What can hang from each mark:
j_942: j_630
j_333: j_212 j_632 j_783
j_45: j_544 j_630
j_632: j_333 j_630
j_544: j_50 j_212
j_212: j_333 j_544
j_630: j_45 j_632 j_942

Known rows, with every way that one mark hangs from another:
{j_544 j_50}: [-1.20  3.00  0.04  2.23  3.60  2.89  2.95 -0.68 -2.70  0.64  1.11 -0.13
  3.85 -3.11  4.67  2.01 -2.01 -0.17  3.40 -2.66  1.00 -1.60 -1.23  0.08
  0.89]
{j_630 {j_632 {j_333 j_212}} j_942}: [ 0.62  1.66  0.98  3.38  2.61  1.31  0.38  1.05  1.55  1.22  0.96  0.19
  4.07  0.64  2.08 -0.08 -3.98 -0.77 -0.01 -2.36 -0.12 -1.01  0.83 -1.19
 -1.38]
{j_630 j_45 j_632 j_942}: [-0.91  2.10  3.08  2.29  1.54  2.45  2.74  0.65  0.49  2.21  1.91  0.61
  1.29  3.83  1.76  1.54 -4.46 -0.60  0.03 -1.21 -0.55  0.03  0.83 -0.01
 -1.04]
{j_45 j_544 {j_630 j_942}}: [-0.80  0.76 -2.49  1.77  3.11  2.04  5.88 -1.69 -2.20  0.75  2.77 -0.81
  5.79 -0.84  1.45 -1.00 -2.95  2.09  1.73 -0.85  2.50  1.14  0.47 -0.93
  2.42]
{j_45 {j_544 {j_212 j_333}} {j_630 j_632}}: [-0.07  2.05 -2.04  1.94  2.97  2.26  4.94 -0.91 -2.15  1.61  3.56 -1.01
  6.44 -2.06  2.23 -0.17 -3.00  2.84  0.85 -1.54  2.09  1.59 -0.35 -1.26
  2.78]
{j_45 j_630}: [-0.84  1.78 -0.88  1.53  2.94  2.62  3.75 -1.46 -2.64  0.86  2.74 -1.09
  5.70 -1.92  3.36  0.34 -2.21  1.81  3.74 -2.39  1.99 -0.79  0.40 -0.68
  2.26]
{j_632 j_333 {j_630 {j_45 j_544} j_942}}: [-0.87 -0.40  0.69  4.41  5.22  0.01  3.27 -0.01 -2.11 -0.64  3.01 -1.03
  6.93 -1.93  2.80 -2.37 -4.61  1.25 -0.61 -0.43  0.42 -0.12 -1.17 -2.07
 -1.85]
{j_333 {j_212 j_544} j_632 j_783}: [ 5.30  1.51 -1.11 -1.29  2.70  1.50 -2.52  2.04 -1.14  2.31  2.16 -1.64
  3.52 -1.04  1.00 -0.43 -4.72 -1.32  3.80 -3.71  3.03  0.02  1.59  1.14
 -0.13]
{j_45 j_544}: [-0.20  0.61 -0.75  1.23  2.07  2.30  5.66 -0.39 -2.94  0.49  2.72 -0.49
  6.47 -2.49  2.49 -0.77 -2.44  1.26  1.90 -2.37  2.21  0.25  0.09 -1.46
  2.31]
{j_333 {j_212 j_544} {j_632 {j_630 j_942}} j_783}: [ 5.68  1.27 -1.29 -0.07  4.04  0.88 -3.06  1.62 -1.07  1.79  1.92 -1.73
  3.72 -0.78  0.19 -1.47 -5.57 -1.10  2.75 -3.04  2.30  0.20  1.41  0.68
 -1.57]
{j_632 {j_333 {j_212 j_544} j_783} {j_630 j_942}}: [ 2.30 -0.29 -0.80  3.62  5.14 -0.39 -2.19  0.81 -1.02  0.38  2.16 -1.06
  6.83 -2.86  2.03 -2.86 -4.77  0.08  0.90 -1.55  1.35 -0.93 -0.24 -1.54
 -2.54]
{j_333 j_632 j_783}: [ 3.59  2.43 -0.54 -0.51  2.39  2.01  1.85  0.35 -2.37  0.94  2.94 -1.07
  3.02 -2.03  1.43  1.00 -4.17 -1.15  3.29 -3.55  1.97  0.23  0.84  1.13
  0.16]
{j_632 j_333}: [-0.59  0.75  0.44  2.90  3.32  1.23  2.47  0.29 -1.69 -0.59  2.57 -0.64
  7.19 -3.88  4.43 -0.88 -2.72  0.70  1.71 -2.92  1.26 -1.86 -0.53 -1.68
  0.30]
{j_632 {j_333 {j_212 j_544}}}: [ 0.57  0.13  0.07  2.34  3.51  0.89 -0.58  1.51 -0.91  0.34  2.06 -1.02
  7.55 -3.14  4.08 -1.86 -3.10  0.51  2.09 -2.95  1.98 -2.02  0.00 -1.76
  0.09]
{j_630 {j_45 {j_544 j_212}} j_632 j_942}: [-0.88  1.90  2.03  2.23  1.77  2.07  3.82  0.60  0.31  3.06  2.26  0.78
  2.05  3.07  1.49  1.14 -4.65 -0.04 -1.26 -0.48 -0.07  1.41 -0.10 -0.48
 -0.60]
{j_630 {j_45 {j_544 j_50}} {j_632 j_333} j_942}: [-1.61  1.56  1.32  3.67  3.08  1.48  3.73  0.94  0.15  1.51  1.85  0.09
  2.73  2.05  1.89  0.83 -4.64 -0.57 -1.42  0.32 -0.43  1.32 -0.48 -0.22
 -1.46]
{j_630 j_45 j_632}: [-0.93  2.13  3.18  1.79  1.33  2.87  3.13  0.95 -1.14  2.27  2.60 -0.23
  2.83  1.86  2.75  2.01 -3.53 -0.18  1.37 -1.94 -0.19  0.02  0.54 -0.21
 -0.01]
{j_942 {j_630 {j_45 {j_544 j_212}} j_632}}: [-1.96  1.68  0.34  1.83  2.35  2.11  4.46  0.13 -0.28  0.06  2.06  0.44
  5.33 -1.31  3.28 -0.26 -2.95  1.52 -0.08 -1.38  1.06  0.65  0.07 -0.16
  1.20]
{j_45 j_544 {j_630 j_632 j_942}}: [-0.43  1.43 -2.17  2.10  2.60  2.35  5.48 -0.99 -1.21  1.39  2.47 -0.76
  5.11  0.24  0.64 -0.38 -3.11  1.76  1.02 -0.80  1.49  1.88  0.97 -0.77
  2.08]
{j_333 {j_212 {j_544 j_50}} {j_632 j_630} j_783}: [ 5.21  2.01 -1.61  0.07  4.68  1.22 -2.93  1.64 -2.05  1.94  1.69 -2.09
  3.70 -2.18  1.19 -0.47 -4.88 -1.19  3.67 -3.07  2.24  0.25  0.54  1.10
 -1.29]
{j_630 {j_45 {j_544 j_50 j_212}} j_632 j_942}: [-1.29  2.63  1.62  2.57  2.49  2.20  3.75  0.41  0.15  3.21  1.71  0.86
  1.34  2.63  2.00  1.97 -4.47 -0.42 -1.14 -0.07 -0.35  1.46 -0.80  0.05
 -0.85]

Rows:
[ 1.08 -0.79  0.06  3.44  4.96 -0.52  0.68  0.61 -2.84  1.28  3.21 -1.79
  6.94 -2.50  2.50 -1.57 -4.74 -0.15  1.04 -0.63  1.59  0.27 -1.29 -1.68
 -2.28]
{j_632 {j_333 j_212 j_783} {j_630 {j_45 j_544}}}
[-0.74  1.29  0.82  3.16  4.59  1.35  3.52 -0.80 -2.51  1.15  2.32 -0.32
  4.50 -0.97  2.83 -0.34 -4.15  1.10  0.33 -0.77  0.46  0.05 -1.58 -1.13
 -1.05]
{j_632 {j_630 {j_45 {j_544 j_50 j_212}} j_942}}
[-0.91  1.37  1.96  2.15  1.57  2.27  4.38  0.59  0.03  2.18  2.25  0.38
  2.13  3.57  0.90  0.77 -4.54 -0.18 -0.71 -0.44 -0.01  1.41  0.71 -0.28
 -0.43]
{j_630 {j_45 j_544} j_632 j_942}
[-1.35  0.98  1.59  1.11  2.27  2.05  4.78 -0.01 -2.59  2.36  3.33 -0.10
  4.55 -0.43  3.60  0.74 -3.50  0.95  1.10 -1.22  1.71  0.31 -1.20 -0.93
  1.05]
{j_630 {j_45 {j_544 j_212}}}
[-0.85  0.97  0.78  3.21  4.47  1.43  3.93 -0.78 -2.77  0.52  2.20 -0.54
  4.58 -0.58  2.40 -0.57 -4.05  0.96  0.78 -0.76  0.48  0.03 -1.00 -1.03
 -0.90]
{j_632 {j_630 {j_45 {j_544 j_50}} j_942}}
[-0.38  1.46  2.38  3.04  2.17  1.29  1.54  1.03  0.68  1.93  2.41  0.33
  2.04  2.70  1.65  1.10 -5.09 -1.21 -0.71 -0.32 -0.41  0.45  0.39  0.08
 -2.29]
{j_630 j_45 {j_632 {j_333 j_783}} j_942}
[-1.70  1.40  0.62  2.45  2.67  1.54  2.86  0.45 -0.07 -0.71  2.13  0.10
  5.29 -1.59  3.35 -0.29 -3.28  0.71  0.37 -1.36  0.80  0.02  0.40  0.23
  0.02]
{j_942 {j_630 j_45 {j_632 {j_333 j_783}}}}
[ 0.90  1.39 -0.07  1.00  3.17  2.22 -1.29  1.20 -1.27  1.91  0.95 -0.68
  5.12 -1.56  3.67 -0.27 -2.74 -0.01  3.72 -3.23  2.30 -1.86  0.26 -0.52
  0.84]
{j_333 {j_212 {j_544 j_50}}}
[ 3.04  2.59 -1.44  0.24  3.91  2.51 -0.45  1.22 -2.88 -1.59  3.18 -1.53
  4.51 -2.99  2.16 -1.26 -4.28  1.29  2.76 -3.27  2.92 -0.64  0.83  1.41
  1.27]
{j_212 {j_333 j_632 j_783} {j_544 j_50}}
[ 3.30  2.41 -1.49  0.94  4.79  2.18 -0.64  1.03 -3.37 -1.93  3.29 -1.87
  5.10 -3.54  1.90 -1.86 -4.52  1.64  2.57 -3.08  2.48 -0.47  0.57  1.05
  0.68]
{j_212 {j_333 {j_632 j_630} j_783} {j_544 j_50}}
[ 0.77  0.01  0.20  4.02  5.29  0.04  0.19  0.47 -2.09 -0.14  2.12 -1.65
  8.39 -4.13  3.92 -2.12 -3.50  0.69  1.65 -2.69  0.96 -1.95 -1.01 -2.62
 -1.48]
{j_632 {j_333 j_212} j_630}
[ 0.04  1.90  1.02  3.52  2.41  1.64  1.75  0.66  1.12  0.41  1.43  0.37
  4.13  0.07  2.08 -0.10 -3.78 -0.29 -0.30 -2.22 -0.47 -0.76  0.77 -1.05
 -1.00]
{j_630 {j_632 j_333} j_942}
[ 0.25  0.61 -0.18  2.63  4.00  1.02 -0.63  1.41 -1.03  0.40  1.66 -0.99
  7.05 -3.44  4.41 -1.27 -3.03  0.26  2.27 -2.74  1.80 -2.00 -0.45 -1.38
 -0.15]
{j_632 {j_333 {j_212 {j_544 j_50}}}}
[ 1.46  2.21  0.25  1.20  4.52  1.88  3.88  0.34 -3.23  0.01  2.55 -1.90
  4.46 -1.94  2.44  0.07 -4.14  0.48  2.00 -2.72  0.76  0.37 -0.34  0.10
 -0.13]
{j_333 {j_632 {j_630 {j_45 {j_544 j_50}}}}}
[ 1.96 -0.10 -0.47  3.90  5.15 -0.60 -1.13  0.13 -1.16  0.54  2.04 -0.90
  6.31 -2.79  2.34 -1.88 -4.66 -0.49  0.97 -1.64  1.17 -1.11 -0.72 -1.70
 -2.85]
{j_632 {j_333 j_212 j_783} {j_630 j_942}}
[ 4.75  1.83 -0.60 -0.81  2.71  1.29 -0.95  1.10 -1.45  2.57  1.96 -1.47
  2.88 -0.93  1.42  0.97 -4.61 -2.21  3.84 -3.83  2.71 -0.29  0.95  0.92
 -0.61]
{j_333 j_212 j_632 j_783}
[-0.23  0.76  1.01  2.97  4.31  1.08  3.56 -0.76 -2.58  0.32  3.07 -0.48
  5.31 -0.69  2.47 -1.39 -4.54  1.78 -0.03 -1.22  0.92 -0.23 -1.01 -1.62
 -0.69]
{j_632 {j_630 {j_45 {j_544 {j_212 j_333}}} j_942}}
[ 0.25  0.72  0.82  2.47  4.02  1.27  3.40 -0.55 -3.90  0.84  3.72 -0.98
  5.91 -2.14  2.73 -0.80 -4.09  1.60  1.10 -1.39  1.39  0.18 -1.21 -1.39
 -0.32]
{j_632 {j_630 {j_45 {j_544 {j_212 {j_333 j_783}}}}}}
[-0.66  1.24  2.84  2.61  2.32  1.53  1.28  1.81 -0.29  2.35  2.35 -0.73
  4.13  1.28  3.23  1.14 -4.03 -0.71  0.80 -1.63 -0.02 -0.39  0.07 -0.87
 -1.14]
{j_630 j_45 {j_632 {j_333 j_212}}}
[ 1.39  0.57 -0.79  2.21  3.74  0.69 -1.62  1.25 -1.25  1.14  2.09 -0.85
  6.10 -3.42  3.52 -0.75 -3.47 -0.68  2.54 -2.13  2.25 -1.24 -0.42 -0.60
 -0.77]
{j_632 {j_333 {j_212 {j_544 j_50}} j_783}}
[ 1.78  2.04  1.05  0.95  4.00  1.89  3.17  0.37 -2.84 -0.04  2.80 -1.87
  4.58 -1.57  2.47 -0.18 -4.21  0.57  2.25 -3.35  0.66 -0.34  0.19 -0.17
 -0.24]
{j_333 {j_632 {j_630 j_45}}}
[-0.67  1.44 -2.39  1.32  3.22  2.07  5.47 -1.52 -2.85  2.10  3.29 -0.78
  6.76 -3.00  2.99 -0.26 -2.45  2.63  1.84 -1.35  2.63  1.19 -1.02 -1.35
  2.92]
{j_45 {j_544 j_212} j_630}
[ 2.19  2.46 -0.88  1.35  5.06  2.50  0.26  1.13 -3.13 -2.67  2.85 -2.05
  6.08 -3.51  2.84 -2.33 -4.01  2.59  2.23 -3.66  2.06 -1.26  0.51  0.29
  1.31]
{j_212 {j_333 {j_632 j_630}} {j_544 j_50}}
[ 0.45  4.34 -0.12  1.83  4.79  2.28  1.67 -0.40 -2.32  0.65  2.00 -0.18
  3.84 -4.31  5.50  1.85 -3.27  0.77  1.66 -3.48  1.50 -1.73 -2.55  0.19
  0.70]
{j_544 j_50 {j_212 {j_333 j_632}}}
[-1.15  0.14  0.40  4.68  5.67  0.11  3.14 -0.11 -2.25 -0.58  2.57 -1.03
  6.45 -2.20  3.10 -1.81 -4.49  0.99 -0.55 -0.16  0.25 -0.11 -1.68 -1.68
 -2.05]
{j_632 j_333 {j_630 {j_45 {j_544 j_50}} j_942}}
[ 1.39  2.93  0.62  0.97  3.28  1.97  1.90 -0.09 -1.85  0.50  3.16 -0.22
  5.25 -3.41  4.50  0.15 -3.63  1.59  1.25 -4.20  1.93 -1.75 -1.15 -0.96
  1.19]
{j_544 {j_212 {j_333 j_632}}}
[ 4.54  1.37  0.08  0.29  3.97  0.50 -1.24  0.92 -1.44  2.53  2.12 -1.64
  2.38  0.57  0.73  0.30 -5.87 -1.99  2.58 -2.47  1.84  0.24  0.52  0.84
 -2.45]
{j_333 j_212 {j_632 {j_630 j_45 j_942}} j_783}
[-1.46  0.52  1.44  1.63  2.31  1.78  4.90 -0.29 -1.34  1.37  2.61  0.28
  3.15  2.13  2.00 -0.03 -4.31  0.39  0.32 -0.55  1.40  0.34  0.02 -0.46
  0.14]
{j_630 {j_45 j_544} j_942}
[-1.26  1.97 -2.93  3.43  4.21  1.90  4.94 -0.92 -1.24  0.95  1.83 -0.94
  4.98 -1.17  1.71  0.21 -3.09  1.13  0.65 -0.05  1.02  1.85 -0.37 -0.31
  1.15]
{j_45 {j_544 j_50} {j_630 {j_632 j_333} j_942}}
[ 2.14  0.91 -0.58  0.61  2.36  2.38 -0.25  0.80 -2.70 -1.34  3.91 -0.76
  6.17 -2.51  2.08 -2.41 -3.80  2.22  2.56 -3.20  3.30 -1.27  1.41 -0.20
  1.86]
{j_212 {j_333 j_783} j_544}
